Known rows, with every step that occurs:
tudas-zigo-poso: -2.08,-2.30,-0.23,-6.16,-5.16,-2.48,0.43,-1.93,2.22,-1.40,-1.64,0.93,0.89,0.11,1.71,3.10
tudas-kelo-poso: -2.51,-2.57,-0.24,-6.23,0.02,-1.13,0.62,1.09,2.33,-0.99,0.26,-0.68,1.05,0.05,2.10,1.29
poso-zigo-tudas-kelo-bele: -4.92,-2.43,-0.64,-7.81,-1.10,-3.18,1.11,2.90,4.31,-3.14,0.32,5.34,-0.14,0.60,3.03,4.07
lafi-zigo-tudas: -5.13,-2.74,-0.36,-4.85,-1.35,-1.63,0.33,-0.47,0.87,-1.41,-2.09,0.98,0.86,-0.27,0.55,3.68
zigo-lafi-kelo: -3.32,-2.77,-0.35,-3.90,-2.64,-0.60,0.76,0.17,0.14,-1.49,0.50,0.58,0.60,0.02,4.09,3.52
tudas-kelo-bele: -2.12,-2.16,-0.28,-6.87,-2.24,-1.87,1.28,1.27,2.54,-1.83,0.20,1.96,-1.70,0.66,2.80,1.39
poso-zigo-lafi-kelo-bele: -3.63,-2.74,-0.63,-4.80,-4.11,-2.50,1.98,1.55,2.49,-2.40,1.30,6.41,-1.53,1.28,3.82,5.92
tudas-zigo: -2.69,-2.24,-0.13,-5.42,-2.77,-2.64,1.52,-1.18,1.72,-0.66,-2.18,1.18,-0.94,-0.42,1.78,-0.84
bele-kelo-poso-zigo: -2.55,-3.50,-0.20,-3.89,-1.04,-2.63,0.68,1.81,3.59,-0.49,0.38,1.63,-1.17,1.18,3.12,4.92
zigo-tudas: -4.73,-3.12,-0.43,-4.28,-1.01,-1.25,1.11,-1.20,1.38,-1.79,-0.20,-2.08,1.49,-0.33,1.46,3.30
tudas-zigo-lafi: -3.34,-2.02,-0.29,-5.36,-2.57,-2.58,0.51,-1.73,1.95,-1.86,-0.42,2.77,1.25,-1.02,2.65,2.02
poso-zigo: -2.90,-3.42,-0.51,-3.51,-3.05,-3.08,2.22,1.19,2.47,-0.60,-0.18,2.21,-2.00,0.39,0.71,-0.29
tudas-kelo-poso-zigo: -2.99,-2.86,-0.39,-6.34,-0.35,-2.75,1.10,3.15,3.79,-1.17,0.40,2.98,0.09,0.41,2.09,0.80
tudas-zigo-bele-kelo: -2.96,-1.64,0.02,-6.19,-1.89,-2.44,-1.20,-0.07,2.37,-1.63,-2.77,3.41,-2.53,1.45,5.13,4.41
kelo-poso-zigo-tudas: -5.31,-3.54,-0.60,-4.78,-0.05,-2.47,1.70,-0.01,3.49,-2.00,0.64,1.07,2.01,0.31,0.69,5.49
tudas-kelo: -2.45,-2.46,-0.20,-5.91,-1.22,-1.52,0.59,1.89,1.67,-0.85,-0.44,-0.06,-0.51,-0.19,2.75,-1.37
bele-kelo: -1.98,-3.17,-0.02,-3.55,-1.92,-1.41,0.12,0.65,1.43,-0.23,-0.58,-1.57,-1.68,0.59,3.79,2.64

Rows:
-5.28,-2.75,-0.56,-6.78,-0.01,-2.80,0.46,3.62,3.37,-2.23,-0.49,3.25,1.03,-0.32,3.04,1.44 -> poso-zigo-tudas-kelo
-3.21,-3.28,-0.36,-3.84,-0.81,-2.61,-0.42,1.28,3.77,-1.63,2.11,3.20,1.12,0.62,3.94,7.60 -> bele-kelo-poso-zigo-lafi
-3.84,-2.16,-0.53,-7.01,-0.02,-2.66,0.05,2.69,4.05,-2.39,0.21,5.25,-0.93,1.75,2.62,3.53 -> tudas-kelo-poso-zigo-bele
-2.81,-2.60,-0.13,-4.55,-0.34,-1.01,-0.83,-0.63,2.45,-1.59,0.10,0.04,-1.13,2.23,3.85,7.99 -> zigo-bele-kelo-poso
-2.24,-2.81,-0.36,-4.70,-5.33,-1.74,-0.18,-0.89,0.96,-0.87,-1.52,1.26,0.16,0.65,0.19,4.48 -> lafi-zigo-poso
-3.05,-1.70,0.04,-6.55,-0.65,-2.10,-1.01,-0.94,3.12,-1.79,-1.91,2.75,-1.03,1.73,4.67,7.16 -> tudas-zigo-bele-kelo-poso
-4.73,-2.47,-0.35,-6.78,0.39,-1.23,-0.02,1.50,1.99,-2.20,-0.56,-0.47,2.07,-0.60,3.23,1.77 -> zigo-tudas-kelo
-2.81,-3.10,-0.17,-4.29,-1.47,-0.35,1.89,0.02,0.62,-0.42,-0.61,-1.55,-0.08,0.92,2.54,3.35 -> lafi-kelo-poso
-3.66,-1.94,-0.15,-5.88,-2.85,-1.75,0.54,-0.07,0.76,-1.64,-1.54,3.30,0.74,-0.44,4.81,2.67 -> tudas-zigo-lafi-kelo
-3.91,-3.05,-0.53,-3.92,-3.05,-2.18,1.20,2.24,1.51,-1.45,0.54,4.40,-0.42,0.34,3.83,3.04 -> poso-zigo-lafi-kelo
-3.12,-2.47,-0.47,-4.80,-3.68,-0.95,1.58,-0.43,1.03,-2.38,1.14,2.70,-0.59,0.90,4.08,6.18 -> zigo-lafi-kelo-bele
-2.72,-2.47,-0.16,-4.14,-1.67,-1.29,-0.88,0.22,1.73,-1.45,-0.75,0.77,-2.63,1.90,4.37,5.32 -> zigo-bele-kelo
-3.80,-2.85,-0.59,-4.49,-1.41,-2.67,1.31,-0.15,3.46,-2.08,0.39,3.80,-1.56,2.09,0.71,4.84 -> kelo-poso-zigo-bele
